Known rows, with every step that occurs
maguvul/neri/pabo/rorug: [-30  28   9 -13  52 -37 -42 -18  15 -15 -14 -12  39   1  22 -38  23  39
 -15  16]
pabo/neri/maguvul/loraf/vibin/rorug: [-32 -23  15 -25   1  60 -85  70 -27  76 -54   8 -23  21 -31  63   4  43
 -25  18]
fefozon/neri/pabo/rorug/vibin: [-17  44  31  10  55 -54 -51 -21  11 -32  17 -13  62  -6  18 -35  22  19
 -78  -9]
pabo/neri/maguvul/loraf/vibin/rorug/mezul: [ -45  -12  -24  -31   -9   33 -100   93  -28   56  -38   28  -23   -4
  -25   77  -12   29  -36    8]
loraf/vibin/neri/pabo/rorug/mezul: [-67  15 -41  -7  35  -7 -74  22  -5 -30  23  34  36 -18 -14 -34   5 -27
 -64  -7]
fefozon/neri/pabo/rorug/mezul: [-40  27 -17 -35  48 -76 -63 -13  13 -40  35   8  63 -56  30 -35   6  12
 -68 -27]
neri/maguvul/loraf/vibin/rorug/mezul: [ -19    5  -38  -38  -12   42 -112   78  -10   39  -31   18    0  -37
  -21   69    2   35  -50   21]
neri/maguvul: [ -4 -18   2 -24  10 -19 -54   0  -2  21  20 -10  15   8   0  11 -10  23
  12  32]
loraf/vibin/neri/pabo/rorug: [-53   4  -3  -2  45  22 -59  -1  -5  -7   9  13  38   7 -16 -48  18 -13
 -53   2]
pabo/neri/maguvul/loraf/vibin: [-38 -33  18 -43  11  28 -70  54 -28  72 -16  22 -17  29 -18  46 -31  22
  -6   8]
fefozon/neri: [ -5   9 -13 -18   5 -30 -52 -23  21   5  13 -28  57 -29   0 -12  15  48
 -46 -21]
rorug/pabo: [-32  26 -28  13 -22 -62 -47 -17  -6   7  39  26  19 -37  -3  14   7  10
   1  -4]
vibin/neri/maguvul/loraf: [ 10   2 -18   0   6  40 -83  14 -34  26 -25 -19  28 -26 -61  18   0  35
  26  37]
loraf/vibin/rorug/mezul: [-44  10 -55 -13 -30  11 -79  51  14   6  -7  14  12 -20  -3  35  24  16
 -77  -7]
neri/pabo/rorug/mezul: [-59  27 -13 -28  29 -65 -46  -5   6 -40  33  24  34 -30  34 -24   0 -20
 -27  -2]
maguvul/neri/pabo: [-20  25 -11  -3  33 -13 -41  -4  38   7 -11  -7  35   2  19 -10  16  52
 -19  22]
neri/maguvul/loraf: [  1  -2   6 -35   2  10 -69  13 -17  36 -15 -12  17 -21 -16  33 -12  31
  21  29]
neri/maguvul/loraf/vibin/rorug/pabo: [ -14   11  -15  -11   -8   29 -111   54  -26   65  -13   33   -3  -45
  -32   73   11   48  -29   17]
vibin/rorug/pabo/neri: [-52  21 -18  37 -25 -43 -52  14 -22  27  -6  24 -10  -7 -17  40  26  27
   1  -9]
pabo/neri/maguvul/loraf: [-23 -16  20 -28   5  -4 -55  28 -32  51 -22   1  -8  12 -19  40 -26  29
  37  17]

Rows
[-45 -21  -8   8   4  -7 -83  58 -28  67  13  48 -31  16 -22  57   1  33
 -24  11] => loraf/vibin/rorug/pabo/neri/maguvul
[-13 -18   3 -47   5  37 -85  39 -11  57 -11   7   9  -5 -16  38 -16  27
 -23  19] => neri/maguvul/loraf/vibin
[-13  41  -3  51   1 -23 -51  -9 -33 -40  -8 -24  43  12 -45 -33  33  -8
 -14  14] => pabo/rorug/vibin/neri
[-14  55  19  27  47 -42 -45   0  10 -28 -17 -11  39  21  19 -26  27  29
 -35  27] => maguvul/neri/pabo/rorug/vibin
[ -9 -34 -24  -5  14  42 -80  30 -12  34  11   4  16  16 -47   1  -7  20
 -24  31] => loraf/vibin/neri/maguvul
[-41  19   3  13  41  -9 -45 -27  -9 -32   6  -5  46  -9 -19 -51  24  -8
  -9  12] => vibin/neri/pabo/rorug
[-35  41  37  18  34 -45 -34 -12   0 -33  15   1  35  20  24 -26  20 -17
 -35  15] => neri/pabo/rorug/vibin
[ 11  36  12  29  17   8 -85  17 -56 -10 -31 -23  33  -6 -62   2  10  12
  12  39] => pabo/rorug/vibin/neri/maguvul/loraf
[-19  46  -8  61  16   8 -46   5  10 -23   3   1  38  16 -28 -15  21  -1
 -33  30] => rorug/vibin/neri/pabo
[ 22  31  -6  37  -3  30 -84  30 -36  11 -28 -17  26  -5 -69  26   3  27
   7  46] => rorug/vibin/neri/maguvul/loraf
[-49  14  26 -21  38 -38 -33 -30   7 -17  17  -1  34  -2  30 -37  15  -9
 -15   2] => neri/pabo/rorug
[-50  21   5 -11  37  48 -73  12 -22   7 -27  11  41 -20 -32 -26  19  -3
 -45  -2] => maguvul/loraf/vibin/neri/pabo/rorug
[-29  16  20 -30  59 -47 -49 -35  14 -20  20 -14  64 -30  26 -48  22  25
 -56 -22] => fefozon/neri/pabo/rorug
[  7  16   8  38  23 -18 -72   5 -42 -24   4 -20  33  23 -47 -20  10   3
   5  44] => pabo/rorug/vibin/neri/maguvul
[-47 -15  -2 -18   4 -13 -83  54 -43  77  12  60 -23  -4 -27  60 -35  20
   1   0] => rorug/pabo/neri/maguvul/loraf/vibin
[-26  13   1  13 -10 -12 -85  42 -48  58 -24  26 -21 -25 -36  77   4  46
  26  16] => vibin/rorug/pabo/neri/maguvul/loraf
